Each row was made from one walk, in order. Every step used is in the known rows, and no mark comes twice. Write each row's walk.
Known rows:
t j h: 0.54,0.81,2.05,-1.04,-1.46,0.21,0.86,0.82,1.22,-1.47,1.00,0.94,-1.11,-0.70,-0.05,0.46,-3.21,1.39,2.02,-0.98,-2.67,0.85,-0.59
k j: -0.03,0.59,1.45,0.54,0.01,-2.25,0.81,0.83,1.96,0.22,0.45,0.54,0.61,0.67,-0.12,1.95,0.70,3.27,0.13,0.59,0.33,-1.89,-0.75
w v u j k m: -0.10,-0.28,1.02,2.47,1.06,0.45,0.90,0.01,-1.74,-0.15,0.90,-1.32,-0.72,0.69,0.96,0.29,-0.22,3.74,3.95,0.87,0.03,-1.02,0.29
m t j w v u: 1.15,0.95,0.44,-1.00,-1.61,1.96,1.27,-0.03,-4.22,-1.58,-0.13,0.06,-1.52,-1.80,-0.34,-0.55,-3.39,0.06,3.08,1.27,-1.73,3.62,0.57
t j h v u: 0.13,0.19,1.35,-2.00,-2.95,1.85,0.48,0.47,-0.26,-2.50,0.63,-0.52,-2.36,-0.63,0.55,-0.17,-4.90,1.30,0.58,-0.88,-2.49,2.24,0.04
m t j u v w: 0.88,2.73,0.29,0.19,-1.09,1.37,-0.34,-0.62,-3.68,-1.87,-2.20,-0.89,0.05,-1.34,0.59,-0.93,-3.27,-0.03,3.70,0.01,-1.52,3.27,0.89
h v: 0.57,-0.56,-0.37,-1.11,-0.95,1.78,-0.48,-0.98,-1.19,-1.84,-1.81,-2.70,-0.49,0.10,0.63,-1.68,-1.50,-0.27,-2.70,0.24,0.83,1.43,-0.59
k m t j h: 0.94,3.03,1.25,0.61,-0.59,-1.62,0.62,-0.62,0.26,-0.56,-1.14,-1.24,0.18,-1.09,-1.81,-0.25,-4.39,0.68,0.78,0.83,-0.88,-2.40,0.75
k j u v w: 0.14,1.70,1.25,2.49,1.82,-1.56,0.24,1.86,0.15,-0.43,-2.17,0.43,0.52,1.90,1.84,1.63,-0.86,3.43,1.58,0.29,0.19,0.82,0.14
t j k m: 1.46,3.14,1.34,-0.26,2.98,-1.08,1.93,0.73,2.17,-0.74,1.30,1.30,0.93,1.50,-0.72,1.06,-0.37,2.79,4.74,1.09,-1.94,-0.92,-0.85
w v u j k: -0.45,-1.16,0.98,1.72,0.27,1.56,0.78,-0.16,-2.63,-0.45,1.31,-0.90,-0.92,0.04,1.33,-0.14,-0.02,3.22,4.30,0.33,-0.13,0.88,0.33
j h v: 0.30,-0.73,1.62,-0.30,-0.87,1.46,-0.36,0.08,-0.24,-1.55,-1.73,-1.93,-1.48,-0.16,0.29,-2.04,-5.64,0.10,-3.31,-0.80,0.35,1.55,0.89
u j: 0.54,1.12,1.09,0.77,-0.18,-0.30,-1.35,-0.77,0.64,-0.10,1.47,-0.72,-0.23,-0.58,1.82,-0.46,1.34,1.65,2.38,-1.66,-0.33,-0.95,-0.16
t j u: 1.14,2.62,-0.07,-1.50,-0.97,-0.08,0.26,0.34,-0.29,-1.48,0.27,0.65,-0.23,-0.42,1.18,0.69,-2.17,0.54,3.95,0.30,-2.72,1.39,-0.12
u j k m: 1.23,3.41,1.65,2.08,3.86,-1.61,-0.07,-0.24,2.24,0.61,1.40,-0.10,0.90,1.49,0.94,-0.25,0.58,3.30,4.03,-0.57,0.14,-2.39,0.52
x j k m: -0.25,4.66,1.55,0.94,4.86,-1.92,1.27,1.47,3.06,-1.16,0.62,0.90,1.23,-1.26,-1.33,0.56,-1.23,2.51,1.10,1.65,0.46,-1.19,0.56
w v u j h: -0.86,-2.05,1.43,1.67,-1.85,1.51,0.19,0.05,-2.54,-0.75,0.80,-1.35,-2.05,-0.78,1.48,-0.18,-1.91,2.51,2.17,-0.58,-0.31,0.48,0.51
j k m t: 0.94,3.35,0.88,1.51,3.89,-1.36,1.15,-0.50,0.29,0.65,-0.77,-0.19,1.72,1.13,-1.68,-0.73,-2.49,1.39,2.15,1.80,0.91,-1.55,1.63
t j: 0.79,1.02,0.51,-1.56,-1.11,0.18,0.85,0.04,0.55,-1.38,1.21,0.74,-0.17,-0.64,0.04,0.92,0.40,1.09,3.01,-0.12,-2.32,0.54,-1.57
u j h v: 0.67,0.59,2.32,0.53,-0.91,0.89,-1.50,-0.74,0.38,-1.38,0.04,-2.29,-1.48,-0.69,1.97,-2.03,-3.22,1.68,-0.25,-2.43,-0.09,0.29,0.49
x j w v u: -0.38,1.52,1.07,0.16,2.46,1.21,1.52,2.88,-0.88,-2.25,0.45,1.55,-2.02,-2.15,0.35,0.53,-1.96,1.09,-0.13,1.56,-0.34,3.63,0.25
m k j u: 3.24,2.76,1.54,0.79,2.16,-2.31,-0.15,1.64,1.99,2.21,0.82,1.71,1.32,2.28,0.43,1.34,-1.46,1.40,1.71,2.26,0.31,0.96,1.52
w v: 0.31,-2.20,0.68,1.49,-0.07,0.84,1.04,-0.30,-2.16,-0.86,-1.10,-1.58,0.18,-0.37,-0.04,-0.44,0.65,1.12,0.72,1.41,0.43,-0.24,-1.27
j w v: 1.67,-0.79,0.88,1.09,3.30,1.68,1.74,2.19,-2.06,-0.65,-1.07,1.22,-1.33,1.28,0.63,-0.46,-0.82,0.24,0.35,1.63,0.14,3.07,-0.60
u v: -0.36,-1.44,0.11,1.59,0.81,0.41,0.70,-0.65,-0.07,-1.59,-2.06,-1.54,0.84,0.35,0.70,-0.82,0.38,1.38,0.46,0.27,0.19,1.46,-1.20

Write each row's walk:
-0.77,-2.59,-0.25,1.09,-1.58,1.74,0.99,0.15,-3.43,-0.53,-0.01,-1.12,-1.28,-0.42,0.42,0.39,-0.43,1.43,1.42,0.93,-0.09,0.92,0.06  w v u
1.24,2.61,0.93,-1.16,-0.37,0.62,0.96,-1.45,-1.80,-1.01,0.21,-0.31,0.91,-1.62,-1.20,-0.97,-2.44,0.71,4.21,0.89,-1.40,1.46,0.74  m t j k
0.67,-1.16,0.22,0.76,2.13,2.22,1.71,2.48,-2.91,-0.53,-0.16,1.71,-2.53,1.21,1.06,0.14,-1.59,0.38,0.78,1.39,-0.21,4.07,0.41  j w v u
1.66,2.43,0.44,-1.50,-0.57,1.06,0.75,-0.14,-2.38,-1.34,-0.42,0.55,-0.73,-1.60,-0.48,-0.80,-3.00,-0.71,2.19,0.82,-1.54,3.02,0.38  m t j w
2.94,2.43,1.99,2.42,3.59,-1.36,-0.22,2.62,1.20,1.68,-0.32,1.87,1.17,3.35,1.02,1.20,-0.51,2.19,2.12,1.60,0.63,2.72,1.13  m k j u v w
-0.94,2.32,2.43,0.21,1.07,1.41,-0.66,2.06,0.39,-2.75,-0.95,-0.10,-1.89,-2.30,0.10,-0.95,-4.14,1.03,-3.56,-0.88,0.32,2.65,0.85  x j h v w
-0.02,1.22,1.11,1.68,0.71,-2.31,0.66,0.71,1.12,-0.88,-2.13,-0.60,1.25,1.07,1.40,1.28,-1.60,3.34,1.47,1.06,0.00,-0.16,-0.07  k j u v
1.12,3.25,0.25,0.26,-0.42,-1.62,0.53,-1.01,-0.10,-0.53,-0.90,-1.55,0.75,-1.06,-1.69,0.09,-2.07,0.66,1.40,1.43,-0.89,-2.73,0.07  k m t j
0.87,1.79,0.32,-1.44,-2.81,0.39,0.22,-1.74,-2.17,-1.27,-0.20,-1.13,0.21,-2.67,-1.06,-0.82,-2.11,-0.23,2.31,0.51,-1.38,0.93,0.17  m t j
1.39,-0.06,2.13,1.37,2.92,-1.14,2.25,2.66,0.37,-0.22,-0.61,1.50,-0.45,1.61,0.37,1.63,0.00,3.22,0.33,1.75,0.41,0.55,-1.31  k j w v
-0.83,-0.99,1.00,-0.49,-2.35,2.13,-0.41,0.42,-0.99,-1.41,-0.83,-1.38,-2.67,-0.02,0.59,-1.44,-6.43,0.38,-2.82,-1.06,0.11,2.42,1.93  j h v u
-0.19,0.97,0.12,0.11,0.18,1.40,-0.40,1.48,-1.20,0.13,2.32,1.69,-2.84,0.34,2.49,0.59,-1.18,1.00,2.53,-1.35,-0.99,2.73,1.77  v u j w
1.62,1.88,1.45,0.62,2.62,0.35,-0.44,1.26,0.36,-0.10,1.18,1.20,-1.46,0.62,2.28,-0.65,0.15,0.92,2.10,-1.30,-0.48,1.69,0.16  u j w
0.43,0.34,-0.41,-1.00,-0.71,2.80,-0.80,0.20,-2.26,-1.70,0.10,-1.50,-2.84,0.41,2.53,-1.13,-2.39,0.71,-0.70,-0.84,0.12,3.54,0.88  h v u j w
-0.19,5.29,1.59,0.76,3.91,-1.66,1.03,0.49,1.72,-1.18,-0.01,0.10,1.34,-2.27,-1.84,-0.21,-2.50,1.91,0.83,1.91,0.55,-1.00,1.29  x j k m t
-0.28,-0.03,-0.48,-0.97,-2.47,2.31,-1.34,-1.10,-2.09,-1.65,0.24,-2.73,-2.04,-0.40,2.22,-1.15,-1.76,1.06,-0.60,-1.08,0.17,1.95,0.63  h v u j
1.16,1.37,1.64,0.49,2.83,-1.61,1.49,2.88,1.67,0.26,0.12,2.55,-0.42,1.79,0.47,1.82,-0.24,2.59,-0.08,1.04,0.15,0.76,-0.48  k j w
2.20,0.90,2.56,0.35,0.41,-0.51,-0.01,1.84,1.86,1.39,1.21,0.74,-0.47,2.14,-0.12,0.82,-3.74,2.08,-0.80,1.21,0.57,2.04,1.79  m k j h v u
0.02,0.86,-0.69,1.32,0.84,0.12,-0.15,-0.20,-1.22,-1.34,-3.08,-1.32,0.74,0.53,1.96,-1.02,-2.92,0.28,1.63,0.69,-0.33,2.08,0.84  j u v
0.23,1.55,-0.04,0.11,0.29,1.21,-0.56,-0.66,-0.89,-1.17,0.19,-2.41,-1.29,1.12,1.68,-0.92,-2.22,2.18,0.36,-0.16,0.55,0.69,1.02  h v u j k m
0.48,0.96,3.01,1.28,0.24,1.61,-2.04,0.48,-0.38,-1.01,-0.03,-1.23,-2.13,0.30,2.36,-1.71,-2.47,1.73,-0.29,-3.06,0.05,1.44,0.66  u j h v w
-0.50,-0.25,2.22,0.02,-1.70,-0.58,0.46,1.27,1.09,-0.84,-0.35,-0.72,-1.48,0.49,0.35,0.94,-4.39,3.27,-2.18,-0.29,0.22,-0.18,0.78  k j h v u
2.95,1.57,2.15,0.71,2.05,-2.13,0.28,1.56,2.76,2.33,1.70,1.69,1.31,2.20,-0.54,1.47,0.59,1.90,0.95,2.01,0.64,0.30,0.40  m k j
2.05,0.29,1.27,-0.78,1.49,1.36,2.23,1.82,-1.13,-1.93,0.35,1.60,-1.31,0.42,0.60,0.48,-0.26,1.29,3.07,1.25,-2.29,3.15,-2.11  t j w v
1.86,0.54,1.77,1.53,2.67,0.98,0.18,1.12,-1.03,-0.53,0.60,0.23,-1.39,0.40,2.25,-0.78,0.64,1.78,2.65,-0.36,-0.10,1.52,-0.77  u j w v
-0.46,2.72,0.33,1.14,0.32,-0.08,-0.34,-0.50,-1.00,0.54,1.99,-0.32,-0.86,-0.06,0.79,0.00,-2.29,2.31,4.17,-0.49,-0.25,-0.33,2.73  v u j k m t
0.30,3.16,1.06,-0.52,3.58,0.13,0.93,2.80,1.17,-1.80,0.32,2.42,-1.19,-1.97,0.19,0.25,-1.54,0.23,-1.03,0.88,-0.19,2.89,0.29  x j w
0.05,1.31,-0.11,2.36,2.18,1.00,-0.75,1.22,-2.19,-1.02,-3.04,-0.01,-0.10,1.57,2.38,-0.61,-1.95,0.43,1.83,-0.29,-0.13,3.34,1.10  j u v w
-0.88,3.57,0.75,1.47,2.40,0.18,-0.42,1.89,-0.26,-2.68,-1.89,0.25,-0.11,-1.85,1.42,0.10,-1.93,1.11,0.67,0.24,-0.05,2.96,0.84  x j u v w
0.94,2.25,1.72,1.18,2.88,-0.29,-0.31,-0.45,1.11,0.28,1.86,0.33,0.58,0.56,1.47,-0.68,0.79,2.66,4.41,-1.07,-0.19,-0.29,0.59  u j k
-1.08,0.46,-0.22,0.23,-2.11,0.67,-1.07,-0.15,-0.99,0.21,2.58,-0.01,-1.99,-0.57,2.01,0.72,-0.35,1.54,2.57,-1.76,-0.85,0.49,1.51  v u j
0.50,-0.22,1.64,1.11,1.81,-0.56,2.12,2.93,-0.31,-0.07,0.21,1.78,-1.35,1.60,0.71,2.10,-0.61,3.45,0.65,1.65,0.11,1.31,-0.47  k j w v u
3.03,2.07,1.67,1.63,2.53,-2.01,0.20,1.33,1.93,1.47,-0.33,0.91,1.79,2.63,0.67,0.97,-1.29,2.15,2.09,2.31,0.42,1.58,0.89  m k j u v
0.79,2.03,0.50,0.43,0.52,0.88,0.26,1.20,-1.10,-2.18,-1.14,0.73,-0.36,0.78,2.02,0.57,-1.11,1.38,4.39,-0.42,-2.50,3.19,-0.67  t j u v w
0.80,1.52,0.09,-0.35,-0.40,0.18,0.74,-0.13,-0.33,-2.42,-1.12,-0.44,0.36,-0.14,1.69,0.28,-1.91,1.35,4.33,0.30,-2.62,2.14,-0.94  t j u v
